What can hang from each mark
q142: q725
q338: q583
q206: q583
q603: q206 q878 q948
q878: q603
q725: q142 q603
q127: q142
q583: q127 q878

Every row comes from one small tree of marks. The marks that hang from a mark follow it in brackets, in the order of their numbers. Every link used is in the known rows. Which tree was each row made from?
Known rows
q603(q206(q583(q127 q878)) q948): [ 18.4  -2.0 -34.1  19.1  29.7 -10.2   5.0 -55.4  40.1  26.5 -35.3 -25.4
   7.6  38.7 -34.2  10.7 -13.1  35.9]
q583(q878(q603(q206))): [  9.5   8.6 -36.7  10.3 -23.0 -10.0  -5.2  26.7  -2.4  21.5   5.8 -30.1
  22.5 -31.9 -11.1  -4.1  40.7 -18.6]
q338(q583(q878)): [ 42.6  44.5   3.1  26.8 -56.1  -4.2 -18.2  33.4  17.2  62.8  43.3 -22.7
  -6.5 -72.3  40.5 -10.1  39.3 -24.7]
q127(q142(q725)): [-25.8  34.2  20.6  17.6  -9.2  14.0  -8.4  -9.0  -0.2 -15.5  31.7  26.4
 -17.8   1.2  69.5 -47.1  -1.8 -43.5]
q878(q603): [-35.8   4.9  -4.0  -5.2 -33.4   6.2  -4.9  37.7 -34.0  15.1 -10.0 -11.4
  13.8 -12.9   4.3  -1.8  48.8 -12.9]
q583(q878(q603)): [ 10.0  16.7 -22.4  12.7 -46.2  -7.9  -2.9  29.8 -26.3  18.0   3.3 -44.4
  13.0 -63.1  -7.2  -7.2  31.7 -34.4]
q603(q206 q878 q948): [-32.3 -29.8 -55.3   6.1  57.5   4.0 -30.6 -39.7  10.9  11.5 -14.9 -48.1
  42.3  80.2   1.9  -9.2  72.5  35.2]
q127(q142(q725(q603(q206 q948)))): [-29.0  14.8   8.9   5.7  10.1  19.0   0.9 -15.7  -0.6 -40.2  20.1  44.9
 -10.9  38.3  44.5 -34.3  -0.3 -22.9]
q603(q206(q583(q127(q142))) q878 q948): [-33.2 -32.8 -20.2  -0.3  68.8   0.2  -1.3 -60.9  12.8  11.8 -45.6 -23.7
  26.8  58.6 -32.2  30.1  10.8  58.5]
q142(q725(q603)): [  8.8  -5.7  29.0 -16.8 -27.0 -12.3 -27.2  15.5   0.4 -32.6  26.7  10.1
 -28.2   1.2  45.3 -32.3 -21.1 -46.1]
q338(q583(q127 q878(q603(q206 q948)))): [ 32.2  13.0  -6.1  15.4 -14.7   0.0 -18.1  38.1  28.4  69.2  24.1 -18.0
   1.3 -33.4 -16.7   7.8  14.4  12.5]
q725(q142 q603(q878 q948)): [ 13.7 -22.1   9.9 -23.8   4.9  21.2  38.3   5.4 -65.1 -57.5 -19.9  -2.1
  10.9   9.0 -19.6  24.1  12.9  23.8]
q583(q127(q142(q725)) q878(q603)): [  7.7   5.3   7.4   5.8  -2.9  -3.7   1.5  24.2  -2.2   3.7  13.0  -7.4
  -7.3 -49.2 -25.6 -11.2 -56.7 -22.7]
q142(q725(q603(q878 q948))): [ -6.7 -29.5  16.5 -20.4   1.4  -5.7 -37.5  -2.3 -16.4 -40.7  13.0 -16.2
 -11.0  26.3  31.1 -27.5  -5.8 -33.7]
q583(q878(q603(q948))): [  7.6  11.2 -36.2  15.5 -32.1   1.5  -5.6  11.5 -32.7  12.9  -6.9 -58.6
  22.1 -38.3 -17.1 -12.8  36.6 -27.7]
q603(q206 q948): [ -7.5   7.4 -57.7  27.7  27.8   7.8 -17.0 -38.4  35.7  16.1  -7.3 -18.9
  20.7  85.7  13.2 -29.6  53.8  22.8]
q338(q583(q127(q142(q725)) q878)): [ 41.4  35.9  23.9  24.2 -28.1  -3.0 -15.4  30.7  31.6  51.6  50.7   3.2
 -22.9 -64.1  25.7 -11.6 -22.2 -16.9]
q127(q142): [-32.6  51.4  -1.1  29.1 -29.3  15.3  17.1  -7.5 -12.9  -1.5  13.3  24.7
  -8.4 -21.1  54.5 -27.0  16.5 -19.9]
q603(q206(q583(q127)) q878 q948): [-22.6 -39.4 -24.0  -5.6  65.3  -9.8 -11.2 -56.3  18.1  19.0 -46.0 -37.0
  27.0  56.3 -37.7  32.6  12.7  58.5]
q878(q603(q206(q583(q127)) q948)): [-33.0 -20.0 -16.6  -7.3  22.5  10.4   2.0  -6.6  -3.8  21.2 -43.9  -7.5
  21.6  49.9 -44.1  22.8  29.8  32.2]

Which tree is each row?
[ -0.5  12.7  21.4   4.8 -20.4  -7.2  33.5 -22.2 -17.8  16.8 -44.7 -12.3
 -11.3 -66.2 -47.9  40.6 -55.2   6.4]
q206(q583(q127(q142) q878(q603(q948))))
[-36.8   9.0  17.2   0.1   4.5  18.4  -4.2 -14.1 -24.5 -43.2  16.6  26.3
 -10.1  14.9  41.0 -28.2  -1.5 -29.1]
q127(q142(q725(q603(q878 q948))))
[ 13.6 -35.7  12.5 -33.5  34.4  16.6  48.2 -15.9 -34.6 -51.3 -36.9  22.5
  13.3  38.5 -40.8  51.7   9.6  50.8]
q725(q142 q603(q206(q583) q878 q948))
[  2.0   9.5 -21.5  13.1   3.3  -4.4  16.3  21.0  11.6  16.7   1.6   7.0
   8.5 -35.2 -41.2   6.9 -31.5   7.8]
q583(q127(q142) q878(q603(q206)))
[ 23.0  21.0 -11.9  17.6 -24.2   7.8 -20.9  32.7  11.1  61.0  29.3 -21.1
  12.8 -26.2   8.8  -1.3  63.6  -4.9]
q338(q583(q878(q603(q206 q948))))
[ -2.9 -28.6  15.8 -28.0  11.1 -16.7 -33.8   9.7   9.0 -33.3  24.7   9.6
 -10.9  28.1  37.0 -19.7  -0.5 -25.3]
q142(q725(q603(q206 q878)))
[ 41.7  -9.0   4.8 -15.4  10.1  16.7  59.6 -14.8 -19.6 -46.4 -30.0  33.1
   0.5  27.3 -37.6  37.4  -7.2  34.7]
q725(q142 q603(q206(q583(q878)) q948))
[ 40.7  -6.0  32.1 -27.1  -1.2   0.8  64.9  13.1  -1.6 -36.6 -20.3  65.0
 -15.6   1.5 -27.5  49.4 -36.3  40.6]
q725(q142 q603(q206(q583(q127))))
[-37.2   2.0   7.5  -1.3  20.8  17.3  -4.7 -17.7  -8.2 -41.3  19.9  35.5
  -3.9  36.0  40.0 -27.8   6.6 -18.8]
q127(q142(q725(q603(q206 q878 q948))))
[-12.4   1.1  24.4  -0.7   1.3  -8.3   1.2   7.1   6.3 -13.0  11.5  22.4
 -25.6 -19.8   9.0 -10.7 -67.1  -1.8]
q583(q127(q142(q725(q603(q878)))))
[  5.6  13.7  11.6   2.5 -38.9 -10.6  18.9 -19.3 -29.3  20.5 -41.5 -36.9
   1.3 -61.8 -27.4  32.4  -3.1 -12.4]
q206(q583(q878(q603(q948))))
[ -4.5   0.1  -0.6 -16.8 -32.4 -17.7  27.7   2.2   5.9 -18.0 -17.7  48.3
  -9.4  -2.7  -8.9  33.9  -1.7  17.2]
q725(q603(q206(q583)))
[-23.7 -29.1  14.9 -17.8  54.1 -19.8  -6.6 -25.3  29.7  16.6 -16.1   5.5
   8.3  17.4  -2.3  32.0  -8.8  34.0]
q603(q206(q583(q127(q142(q725)))) q878)
[  7.8  14.9  39.0   1.4 -16.9   1.3 -14.7  35.3  16.8  33.7  38.2  26.6
 -20.5 -34.9  26.4   4.4 -15.0   4.6]
q338(q583(q127(q142(q725(q603(q878))))))
[  9.2 -12.0  15.0 -17.7  -4.1 -14.2 -27.1  10.5  22.8 -29.6  28.8  24.5
 -20.0  32.9  41.4 -29.2  -8.8 -32.4]
q142(q725(q603(q206)))
[ 21.5  -9.8 -38.5  12.3   5.7 -12.5  -4.2  13.0  14.8  28.3 -11.9 -39.4
  11.5 -15.1 -59.0   3.2 -26.5  13.1]
q583(q127 q878(q603(q206 q948)))
[ -6.8 -37.8  19.2 -28.5  25.1 -10.4 -28.5 -16.7   4.6 -35.9   0.4  -1.0
  -6.5  43.8  14.3  -8.6  -8.9 -14.1]
q142(q725(q603(q206(q583) q878 q948)))
[ -1.9  20.8  20.2  14.2  -5.1  -5.9  -3.8   1.6  22.3   5.5  17.4  18.8
 -31.1 -17.2  25.9 -26.7 -67.1 -10.5]
q583(q127(q142(q725)))
[ -2.3 -21.8  28.7 -25.9 -13.0 -15.4 -32.4  15.8 -10.3 -36.2  22.7  -1.3
 -16.8  -2.1  40.8 -21.3 -11.0 -40.2]
q142(q725(q603(q878)))
[  6.1   3.2 -48.4  14.5 -10.1   0.2  -8.8   7.8 -10.3  16.4  -4.6 -45.5
  28.5  -8.6 -20.8  -9.1  47.5 -12.3]
q583(q878(q603(q206 q948)))
[-34.8   6.8  17.9  -5.6  11.1  10.4  -0.7  -4.2  -6.7 -37.6  25.2  45.6
  -8.4  17.7  46.7 -23.1   2.2 -22.7]
q127(q142(q725(q603(q206 q878))))
[ 28.1  13.4  -1.4  17.1 -11.0 -10.1   6.2  -3.9   9.5 -12.5  15.6  -4.9
 -20.4 -44.3 -16.6 -18.5 -78.9 -20.8]
q583(q127(q142(q725(q603(q948)))) q878)
[-45.8 -13.8 -13.1  -4.1  27.7  17.9  10.6 -11.7  -7.1  14.0 -43.0   8.0
  21.0  51.8 -42.3  21.5  28.1  32.9]
q878(q603(q206(q583(q127(q142))) q948))
[ 35.3 -13.5  13.8 -19.9  18.6  15.6  59.4 -13.4  -9.4 -42.1 -35.4  44.3
  -7.6  37.5 -42.9  41.9 -29.6  49.4]
q725(q142 q603(q206(q583(q127)) q948))
[ 35.7  22.3  10.3  13.0 -38.8  -6.8 -14.9  52.0  14.2  67.1  30.1 -16.3
  -9.1 -69.9  -6.3  10.9   3.2  -1.7]
q338(q583(q127 q878(q603)))
